Each row was made from one small tree. Brackets hold a mark, then the marks that hang from it, in the order of their numbers. Every link used is in the known rows. Write each row's tree.
Known rows
{Z95 {Z639 {Z659 Z593 Z924}} Z672}: [  2.4  12.7   6.8 -10.9   6.2  20.8 -10.0 -17.8  34.0   8.5  -2.3  -4.9
 -21.1 -28.7  -4.4   9.2   1.7 -12.3   3.1]
{Z95 {Z639 {Z659 Z593 Z688 Z924}} Z672}: [  7.5   8.9   5.3 -13.7  12.8  28.2 -12.5  -6.1  16.8   4.6   6.5  17.1
  -8.8 -19.8  -5.4   8.9   6.9 -24.6   9.5]
{Z688 {Z659 Z593 Z639 Z672 Z924}}: [ 27.1  -5.1 -18.8 -13.3  12.6  -4.8 -21.1  -8.2 -61.9 -14.9  30.2  31.5
 -11.6   9.0  -9.7  -9.4  -8.8 -24.7  15.8]
{Z672 {Z95 {Z639 {Z659 Z593}}}}: [-12.1  -3.1   9.0  -7.8   8.6  -9.7  -2.4   1.9  33.9   6.9  -8.4 -45.9
 -17.3  -3.1   3.6   7.4  -0.3  -1.9  -2.6]
{Z924 {Z659 Z672}}: [ 28.8   3.1  -4.1  -6.1  -5.6 -16.7  -9.2   4.6 -32.5  -1.5   4.3  26.8
   0.4  -7.3   3.2  -2.8  -8.2  15.1  12.5]
{Z537 Z95}: [ -1.4   3.1   9.2 -10.0  -0.2  -8.1 -12.1  12.0   6.3   5.7  -4.2 -20.6
 -10.5 -11.8  -1.7  -0.7   0.9   1.6  -5.7]
{Z95 {Z639 {Z659 Z924}} Z672}: [  3.2  16.4  13.8 -17.2   3.1  26.5 -11.2 -13.1  59.3   8.2 -11.5   3.5
 -18.9 -41.7  -0.9   6.9   5.1  -5.4  -2.8]
{Z639 {Z659 Z593 Z924}}: [ 22.2   5.0  -0.8   6.3  14.0  29.4  -7.1 -19.0  -2.5   1.2  15.4  10.6
 -23.9  -0.4  -5.7   8.7  -4.4 -19.7  16.3]
{Z924 {Z659 Z593 Z672 Z688}}: [ 32.1  -5.5 -13.2  -2.8   3.2 -12.7 -10.0  11.8 -75.2  -4.6  21.4  38.5
   9.8  14.5  -1.8  -1.0  -5.9  -4.6  25.0]
{Z593 Z659}: [ 16.8   4.9   4.7   3.8   9.6   0.7 -11.7   0.9 -10.7   9.3  -0.3   8.2
  -2.9 -13.5   4.0  -2.5   5.2 -32.0  13.7]
{Z95 Z672}: [ -0.6   9.3   8.8 -13.4  -4.7  -4.7 -11.3  -1.0   4.6   3.8  -9.6   7.3
  -1.2 -27.2   2.6  -1.5   4.3   3.3   2.1]
{Z924 Z659}: [ 28.3   1.1   0.0   2.6  -1.0  -3.4  -6.6   6.7 -24.6  -1.9   1.1  21.5
   3.6 -11.5   4.1   2.1  -3.9  -4.4  14.5]
{Z688 {Z659 Z924}}: [ 43.6  -0.8   2.0  -4.8  20.8  27.9 -15.6  -4.2 -23.3 -10.3  14.6  30.5
 -14.7 -11.7  -3.7  -0.7  -4.9 -21.1  13.1]
{Z593 {Z659 Z639 Z672 Z688}}: [  6.4  -0.3 -11.2 -14.0   5.6 -19.0 -21.1  12.7 -42.7   1.1  16.9  39.9
  13.3   5.2  -0.4 -13.3  10.3 -39.2  18.1]
{Z659 Z639}: [ -6.6  -0.6  -5.1  -9.5  -2.2 -14.9 -14.2   5.4 -12.5  -5.5   2.9   6.9
   0.8  -7.2  -0.8  -6.9   2.5 -21.1   5.8]
{Z659 Z593 Z688 Z924}: [ 25.7  -3.7  -6.6   0.9  18.2  20.0 -16.5   4.4 -44.8  -7.5  24.0  34.7
  -5.6   5.5  -9.7   4.1  -3.4 -32.2  20.7]
{Z593 {Z659 Z639 Z688 Z924}}: [ 20.6   1.0  -8.4  -3.9  18.3   7.1 -23.7   9.6 -36.3  -1.3  20.9  49.7
   6.0  -3.7  -5.2  -6.1   9.3 -58.2  22.0]

Which tree is each row?
[-10.0   9.7  10.2 -24.5  -5.3  -5.6 -10.5   2.7  46.7  14.4  -9.5 -33.8
 -19.8 -16.8  -0.2   1.4   1.9  14.5 -13.9]
{Z537 {Z95 {Z639 {Z659 Z672}}}}
[  9.5  -1.4  -6.6 -17.8  17.3 -23.1 -23.1  17.2 -30.1  -1.8  16.4  34.8
  -0.1   4.1  -3.2 -11.4   4.0 -22.0  12.5]
{Z593 {Z659 Z639 {Z672 Z95} Z688 Z924}}
[ 19.5  -4.3 -11.0  -5.1   0.9 -11.8 -13.5  20.8 -50.4  -9.7  14.5  47.4
  20.4   3.0   0.6  -4.4   5.3 -26.2  21.1]
{Z924 {Z659 Z639 Z688}}
[  7.6 -11.6 -16.7 -13.4   2.7 -48.4 -11.7  25.5 -70.5 -10.4  19.1  21.6
  13.0  24.9  -0.3  -7.1  -4.2   2.8  17.3]
{Z924 {Z659 Z593 Z639 {Z672 Z95} Z688}}
[ 34.5   4.4  -3.4  -7.1  17.2  11.9 -21.7   2.7 -36.4   3.5  19.8  52.4
  -3.7  -4.7  -4.9  -4.4   2.3 -31.5  19.9]
{Z593 {Z659 Z672 Z688 Z924}}
[-23.3  12.3  16.5 -27.5  -8.5 -15.9 -15.6  11.7  44.6  13.5 -23.0 -37.0
  -6.8 -41.6  -1.0  -0.1   6.8   7.0 -18.5]
{Z537 {Z95 Z639 Z672}}
[ 15.4  -0.3  -6.0  -6.2   8.2  11.1  -7.1  -2.4 -29.4   0.2  20.5  24.2
  -3.8  18.6  -2.7   2.1   1.1  -5.8  19.0]
{Z639 {Z659 Z593 Z672 Z688}}
[ -1.0   3.2  -1.5 -11.5   0.0  -0.6  -6.7 -10.6  14.1   6.9   2.4 -20.2
 -16.4  -3.2  -0.6   3.2  -2.5  -1.4   3.2]
{Z95 {Z639 {Z659 Z593 Z672}}}
[ -5.5  -1.0  -5.3 -22.2   2.1 -30.9 -19.4   7.9  -9.1  -8.4   5.3  10.5
 -14.1  -4.0  -4.9  -8.9  -7.0  11.2  -2.1]
{Z659 Z639 {Z672 Z95} Z924}
[  3.7  -8.2  -3.0 -21.2  15.4 -15.2 -18.0  15.7 -14.2  -4.8   9.6  -1.6
 -12.0   3.0  -7.8   0.4  -7.6  -1.8   1.5]
{Z659 Z593 {Z672 {Z95 Z639}} Z688 Z924}
[ 29.0   2.5  -6.6  -5.1  14.5  25.5 -11.4  -9.4 -29.1  -2.1  27.9  41.9
 -13.9  13.2  -8.4   4.9  -3.4 -12.4  20.6]
{Z639 {Z659 Z593 Z672 Z688 Z924}}
[ 34.5  -6.9  -8.2   6.4   8.2  -1.2  -8.3  12.1 -68.2  -5.3  18.8  31.7
  13.2  10.3  -0.2   4.0  -1.9 -23.2  26.8]
{Z924 {Z659 Z593 Z688}}
[ -2.2  -7.6 -14.3  -5.6   7.3 -12.0 -15.4  13.1 -53.7  -9.1  21.1  21.2
  11.4  15.0  -6.3  -4.8   5.1 -41.6  18.4]
{Z659 Z593 Z639 Z688}
[  3.8  -0.3 -18.0 -11.2   1.5 -15.9 -19.8  -5.8 -42.7  -7.9  21.9  21.9
 -12.8   4.5 -10.7  -7.0  -8.6 -15.4  11.3]
{Z659 Z593 Z639 Z672 Z924}
[ -2.1  -7.0 -18.9 -15.0   0.9 -24.8 -17.6  11.7 -63.1  -9.1  24.5  27.1
   9.0  20.2  -6.7  -9.0   0.9 -20.3  15.8]
{Z659 Z593 Z639 Z672 Z688}
[-12.6  -1.9   7.4 -25.9  -1.4 -33.6 -11.2  15.3  25.0   2.2 -14.8 -30.1
 -11.3 -14.9   3.1  -4.5  -4.5  22.7 -13.1]
{Z659 {Z672 {Z95 Z639}}}
